Each row comes from the steps of one path. Every step used is in the known rows, and no mark comes twice. Write the path behind each row, first mark first.
Known rows
J -> Y -> G -> R -> S -> A: [-2.34  3.69 -1.05  1.88 -0.08  0.89  1.63 -2.12  0.01  2.14  0.61  1.38
 -0.41 -1.46  0.62  1.14 -0.36 -3.25  1.16 -1.97 -0.79  1.45 -1.27  0.83
 -0.98]
Q -> Z: [-1.85 -0.80  1.91 -1.02 -1.90  0.38 -1.75 -0.76  1.15 -0.84  1.00  0.96
  1.98  2.60 -1.02 -1.70 -0.38  5.11 -0.16  0.16 -1.90  1.27  1.87  1.32
  0.42]
A -> S -> R -> G -> Y: [ 0.21  0.44  0.42 -0.72  1.39 -1.64  0.15 -0.56  0.20 -0.05 -0.65 -0.80
 -0.88 -0.38 -0.50 -3.78 -0.75 -1.81 -1.93 -1.39  0.65  0.20  0.91 -2.08
 -0.69]
Y -> G -> R -> Z -> Q: [ 1.23 -0.13 -0.72  1.49  0.02  0.72  1.39 -1.52  2.44 -1.29 -2.57  1.35
 -2.09 -0.43  3.17  0.92  3.07 -0.60 -0.68  1.82 -1.26  1.55 -2.12  1.16
 -1.85]
A -> S -> R -> J: [ 2.04 -0.23 -0.33 -1.83 -0.40 -0.97 -1.37  0.46 -1.52  0.19 -0.94 -1.32
  1.42  0.95 -0.68 -1.07 -0.61 -1.19  0.01 -0.88  1.44 -0.67  0.50 -1.01
  1.53]
R -> Z: [-0.22 -1.64  2.52 -0.48 -1.06 -0.21 -0.46  0.51  0.87 -1.44 -0.81  0.09
  1.62  0.78 -0.09  0.06  1.03  2.03 -0.45  1.60 -1.26 -0.76  0.03  1.14
 -0.52]
A -> S -> R -> Z: [ 1.92  0.08  1.05 -1.22 -1.09 -0.75 -0.45 -0.46  1.08 -0.19 -2.56 -1.94
  1.77  1.84  0.01 -0.97 -0.66 -0.65 -2.06  0.31 -0.63 -0.55 -0.75 -0.15
  0.42]
Y -> J -> R: [-1.05 -1.72 -0.65  2.22  0.23  1.19 -1.63  0.45  0.37  1.26  1.46  0.47
 -0.47  0.42  0.24  1.88  0.64  1.07  2.23  1.19 -0.76  0.24  2.70 -1.88
  0.88]
R -> T: [-1.74 -1.15  0.53 -1.38  0.85 -1.21  0.01 -0.28 -0.47 -1.38  2.73 -0.43
 -0.21  1.69 -1.50  0.93  0.46  1.87  0.33  0.08  0.54  1.05  0.29 -0.48
  2.00]
A -> S -> R -> J -> Y -> G: [-0.84  1.17 -2.70 -0.39  0.81 -0.69 -0.18 -1.74 -2.17  1.90  0.33 -1.22
  0.93  0.32  0.50  1.65 -2.42 -3.19 -0.23 -0.89  0.71  0.11 -0.73  0.55
 -1.65]
J -> Y: [-3.05  0.71  1.76  0.07  0.81  1.50 -0.18 -0.32 -0.41  0.36  1.60 -1.52
  2.18  1.33 -2.50  1.75 -1.29  1.51  0.05 -1.73 -0.80  0.50  0.94  0.55
 -1.42]
T -> R -> J: [ 1.27  0.59  0.09 -0.52 -0.16  0.43 -2.41  2.16 -1.99 -1.42 -0.11  0.35
 -0.51 -0.31 -1.40  1.97  1.07  1.22  0.53  2.36  1.65 -0.67  0.98 -0.24
  0.73]
G -> Y -> J: [-0.42 -3.47  0.83  1.12 -0.25 -0.78 -2.07  1.54 -1.76 -0.39  1.04 -0.74
 -0.27 -0.13 -1.71 -1.44 -0.24  1.16  0.38 -1.95 -0.55  1.07  2.60  0.73
 -0.95]
Q -> Z -> A: [-1.05 -0.89  1.07 -1.01 -2.22  0.65  0.21 -0.29  1.88 -0.86  1.55  0.93
  1.78  2.24 -0.50 -2.22 -0.14  5.97 -0.33 -0.78 -0.12 -0.28 -0.09  2.38
  1.77]
G -> R -> S -> A: [ 0.45  1.77  1.27  0.23 -1.36  0.76  0.04  0.32  0.56  0.26 -0.59  1.04
  0.15 -0.81 -0.37 -1.33  1.48 -0.99  1.45 -1.90 -0.11  0.66  0.20 -0.89
  2.26]
R -> Z -> Q: [ 1.00 -1.69  2.30 -0.86  1.01  1.35  0.20  0.86  2.25 -2.24 -1.30  0.19
  1.42  0.81  0.35 -0.70  1.75  1.72  0.25  1.27 -1.41 -0.59 -2.04  0.68
  0.12]
A -> S -> R -> J -> Y: [ 0.72  0.89 -0.72 -1.75  0.54 -0.20 -0.62  0.38 -2.10  1.59 -0.37 -2.08
  2.12  0.46 -1.48  1.10 -3.19 -2.71  0.28 -1.77  0.03 -0.37 -0.19  0.11
 -0.26]
Z -> A: [-1.39 -0.91  1.29  0.07 -0.21  1.03  0.88  0.61  0.87 -1.08  1.49 -1.04
  1.41  1.12 -1.21 -0.48  1.25  4.21 -0.03 -1.55  1.82 -1.66 -0.22  0.33
  1.74]
G -> R -> S: [-0.73 -0.47  1.01 -0.33 -1.83  0.11 -0.49  0.51  1.39 -0.60 -0.87  0.38
 -0.96 -0.83  0.08  0.87  0.84 -0.32 -0.43 -0.70 -0.78  0.13  1.63 -2.17
 -0.15]
Z -> A -> S -> R -> G -> Y -> J: [ 2.34 -1.43 -1.75  0.13  0.81 -2.19  0.98 -0.11 -0.97  1.53  0.10 -0.63
 -2.15 -1.19  0.82 -4.48 -1.12 -1.03 -0.24 -1.40  1.59 -0.81 -0.15 -0.93
  0.42]
S -> R -> J: [ 1.75 -0.68  0.48 -0.53 -1.10 -0.71 -1.43  0.10 -1.98  0.97 -0.81  0.08
  1.61  0.90  0.00  0.41  1.65 -0.49  0.71  1.48  0.73 -0.07  0.13 -0.57
  1.04]
A -> S: [-2.07 -0.31  1.34 -1.01  0.35  0.43 -1.27  0.68  0.64 -1.70  0.43 -2.41
  1.49  1.83 -2.13 -1.22 -0.99  2.37 -0.80 -3.12  0.93 -0.87  2.15 -1.22
  0.68]
Z -> A -> S -> R -> G: [ 0.71  1.21 -0.66 -1.17  0.82 -0.51  1.86 -1.59  1.01  0.87  0.36 -1.05
 -0.28  0.58  0.69 -3.04  0.44  0.85 -0.37 -0.23  2.35 -1.63 -0.87 -2.42
  1.53]
Q -> Z -> A -> S -> R -> J -> Y -> G: [ 0.34  1.21 -3.52 -1.52 -1.21 -0.60  1.28 -2.13 -0.67  1.91  0.82  0.86
  1.06  0.86  1.48 -0.57 -3.82 -0.31 -0.43 -0.72  0.07 -0.28 -2.62  3.53
 -0.06]
G -> R -> Z -> Q: [ 2.86 -0.40  1.33 -0.15 -0.05  0.98  0.76  0.46  2.40 -1.82 -3.26  0.67
 -0.92 -0.33  1.22  0.19  2.56  0.13 -0.17  0.95 -1.82  0.99 -1.59  0.67
 -0.32]
R -> J -> Y: [-1.33 -0.64  0.91 -1.21  0.64  0.33 -0.68  1.28 -2.37  0.41  1.14  0.01
  1.86 -0.62 -1.66  1.87 -1.56 -0.15  1.85 -0.29 -0.56 -0.59  0.74  1.42
 -1.20]
Z -> A -> S -> R: [ 0.92  0.73 -0.31 -0.72 -0.31  0.39  0.87 -0.01  1.16  0.17 -0.19 -3.01
  1.63  2.47 -0.91 -1.37 -0.14  1.64 -1.72 -2.96  2.57 -1.37 -1.15 -1.01
  2.64]

Write each row's path
[-0.37  1.35  0.76  0.46  2.06 -0.01 -0.79  1.10 -0.52 -1.84  0.43  0.49
 -2.95 -1.74 -1.32 -0.85  1.11  0.44 -1.35  1.79  0.77  0.60  1.25 -1.25
 -1.27]	T -> R -> G -> Y
[ 2.32 -3.52 -1.78  0.84  0.56 -0.37  0.98  3.86  1.77 -1.26 -0.41 -0.12
 -1.79 -2.06  0.92 -0.99 -2.75 -0.82 -0.80 -1.30 -0.34 -2.50 -0.77  1.29
  1.05]	G -> Y -> J -> R -> Z -> A -> S
[-1.61  0.71 -1.07  2.30 -0.97  0.03  0.00 -2.41  0.30  0.08 -0.31  0.26
 -2.08  0.40  1.19  1.72  2.34  0.59 -1.09 -0.37  0.54  2.11  1.74  0.00
 -1.76]	Y -> G -> R
[-1.99 -0.71  0.45  1.30  2.59  0.22  0.60  0.93  1.46 -1.22  1.24  1.83
 -2.32 -2.67  0.63 -0.44  1.04 -0.88  0.16  1.22 -0.55 -0.18  1.50 -2.48
 -0.92]	J -> R -> G -> Y
[ 3.12 -0.08  0.89 -1.60  0.81  0.87  0.34 -0.10  2.43 -1.14 -3.17 -1.65
  1.74  2.03  0.55 -1.76  0.11 -0.96 -1.35  0.16 -0.84 -0.25 -2.98 -0.79
  1.14]	A -> S -> R -> Z -> Q
[ 2.98 -0.48 -1.16 -2.72 -2.28 -0.96 -0.31  0.48  0.00  0.23 -0.51  0.46
  1.68  1.79  0.53 -3.20 -1.92  2.03 -0.23 -0.50  0.76 -1.13 -1.14  1.75
  3.29]	Q -> Z -> A -> S -> R -> J
[ 0.76 -1.40  1.08 -1.80 -0.60 -0.13  1.31  1.62  2.10 -2.28 -0.57 -1.45
  1.29  0.63 -0.16 -1.53 -1.21  2.55 -1.33 -1.53  0.82 -3.02 -1.49  1.46
  1.15]	R -> Z -> A -> S
[ 1.66 -2.25 -1.67  0.35  0.02  0.18  0.70  2.09  2.12  0.02 -0.26  0.01
 -0.65 -0.59  1.81  0.42 -1.69  0.70  0.82  0.50 -0.22 -3.03 -0.92 -0.09
  1.78]	Y -> J -> R -> Z -> A -> S
[ 0.01  2.11 -0.27 -0.62  1.07  1.15 -1.53  1.96 -2.84 -0.20  0.56 -0.15
 -0.06 -0.57 -2.40  3.74 -1.39 -0.46  0.83  1.64  0.23 -0.15  0.14  0.85
 -0.79]	T -> R -> J -> Y
[ 0.53  0.73 -0.18 -0.46 -0.22  0.02 -0.18  0.89 -2.20  0.97 -0.75  0.41
 -0.58 -1.48 -0.86  2.84 -0.98 -1.85  1.44 -0.69 -1.00  0.66  1.22  1.38
 -1.57]	G -> R -> J -> Y
[ 1.23  1.20  1.31 -0.04 -0.46  0.75 -1.20  1.30  0.57 -2.04 -1.62 -0.21
 -0.25  0.59 -0.79  1.97  1.21  1.70 -1.50  3.51 -0.17 -0.50 -0.43  0.79
 -0.15]	T -> R -> Z
[ 1.20 -3.59 -0.01  2.15 -0.10 -0.49 -0.62  2.64  0.59 -0.60 -0.69  1.32
 -1.50 -1.93  1.12  0.72 -0.72 -1.17  0.17  1.72 -2.39 -0.33  0.78  0.72
 -0.91]	G -> Y -> J -> R -> Z
[ 1.00  0.07 -2.05  0.32 -1.35 -0.56  2.33 -0.58  2.22 -1.23 -1.73 -0.21
 -2.23 -0.80  2.73  0.09  0.22  0.19 -2.12 -0.95  1.22 -1.01 -1.64  2.10
 -0.67]	Y -> G -> R -> Z -> A -> S
[ 0.05  0.79  0.51 -0.57 -0.21  0.09 -1.06 -0.81  0.58  0.27 -0.71 -2.95
  1.83  2.98 -1.45 -1.01 -0.40  0.40 -1.44 -2.09  1.09  0.33  0.91 -2.04
  1.20]	A -> S -> R
[ 0.25 -1.23 -0.31  2.14  0.64  0.51 -0.71  2.62  0.34  0.69  1.29  1.85
 -0.26 -2.40  0.21 -1.70 -0.64 -2.57  2.57 -1.11 -1.08 -0.35  0.21 -1.19
  2.14]	G -> Y -> J -> R -> S -> A
[ 0.82  0.78 -0.01 -0.79  0.02 -0.09 -0.30 -0.25 -2.84  2.15 -0.13 -0.47
  2.18  0.33 -0.98  2.01 -0.72 -2.14  0.99  0.52 -0.51  0.41 -0.70  0.72
 -0.67]	S -> R -> J -> Y
[-0.10  1.14  0.95  0.00  0.18 -0.50  0.14 -2.78 -0.16  1.55 -0.02  0.48
  0.13  0.53  0.81 -1.35  2.41  0.33  0.51  2.75  0.31  0.89  0.63 -2.67
 -0.34]	S -> R -> G
[ 1.37 -1.59 -0.26  1.31  0.32 -2.19 -0.64 -1.14 -2.11  2.42 -0.22  1.00
 -1.74 -0.88  0.92 -2.80  1.14 -1.51  0.80  1.64 -0.50  1.69  1.39 -1.20
 -1.56]	S -> R -> G -> Y -> J
[ 0.12  3.23  1.28  0.12  0.19  1.76 -1.48  1.49  0.07 -0.88  0.62  0.30
  0.93  0.16 -1.72 -0.43  0.97  0.28  0.79  0.18  1.21 -0.63 -0.83 -1.36
  3.06]	T -> R -> S -> A
[-0.61 -2.98  0.44  0.88  0.86 -1.74 -1.09  0.13 -1.87  0.41  1.28  1.30
 -2.08 -1.96  0.19 -2.91  0.40  0.45  1.46  0.65 -0.79  0.75  2.56 -0.48
 -2.19]	R -> G -> Y -> J
[ 0.29  0.02  1.03  0.50  0.89 -1.32  0.45 -1.02 -0.49  0.42 -0.27  0.34
 -0.89 -0.73 -0.09 -2.56  1.65 -1.13 -1.09  0.93  0.02  1.16  0.43 -1.54
 -1.16]	S -> R -> G -> Y
[-2.59  1.79 -3.00  0.88  1.29 -0.94  2.15 -2.76 -1.22  0.81  2.29  0.22
 -3.20 -0.03  0.14  4.37 -0.90 -2.29 -0.57  0.02 -0.51  3.44 -0.29  1.13
 -1.53]	J -> Y -> G -> R -> T
[-1.30  1.27  0.79  1.03  0.57  1.89  0.04  1.16  2.11 -0.09  1.40  1.56
  1.50 -0.59  0.06 -0.22  0.70 -0.97  2.31 -0.28 -0.26 -1.32 -0.57 -2.67
  3.40]	J -> R -> S -> A
[-3.38  1.26 -1.35  0.82 -0.52  0.56  1.05 -1.86  0.50  1.15  0.43  0.51
 -1.70 -1.60  1.39  3.55 -0.94 -2.54 -0.71 -0.82 -1.47  1.26  0.20 -0.31
 -3.28]	J -> Y -> G -> R -> S
[-0.24  1.25 -1.81  1.45 -0.82  0.33  3.42 -1.52  0.81  0.66 -0.70  0.58
 -1.69 -1.30  2.22  3.05 -0.09 -0.95 -1.39  0.44 -0.77  0.14 -2.84  3.84
 -2.66]	J -> Y -> G -> R -> Z -> A
[-0.72  2.38  0.62  0.20  1.26  0.56 -0.75 -0.64 -0.25 -0.75  0.63  0.65
 -2.12 -0.41 -0.43  0.29  2.08  1.83  0.19  3.63  1.12  0.20  1.39 -2.31
 -0.54]	T -> R -> G
[-0.84  0.88 -1.91  0.66  0.08 -0.34  0.18 -2.15 -2.93  2.54  0.67  0.37
  0.90  0.20  1.04  2.83 -0.37 -2.86  0.51  1.33  0.12  0.99 -1.23  1.32
 -2.16]	S -> R -> J -> Y -> G
[-1.06  1.97 -0.52  1.78 -1.25  0.19  0.62 -1.82  0.55  0.67  0.02  1.88
 -0.77 -1.08  1.76 -0.62  2.03 -1.57  0.96 -1.28  0.48  1.20 -0.61 -0.31
  0.74]	Y -> G -> R -> S -> A
[-2.86 -0.48 -1.06  0.26  0.89 -0.09 -0.07 -1.06 -2.45  0.75  2.04  0.83
  0.82 -0.75  0.17  2.58 -0.99 -1.01  1.20  0.43 -0.07  0.04  0.18  1.83
 -2.75]	R -> J -> Y -> G
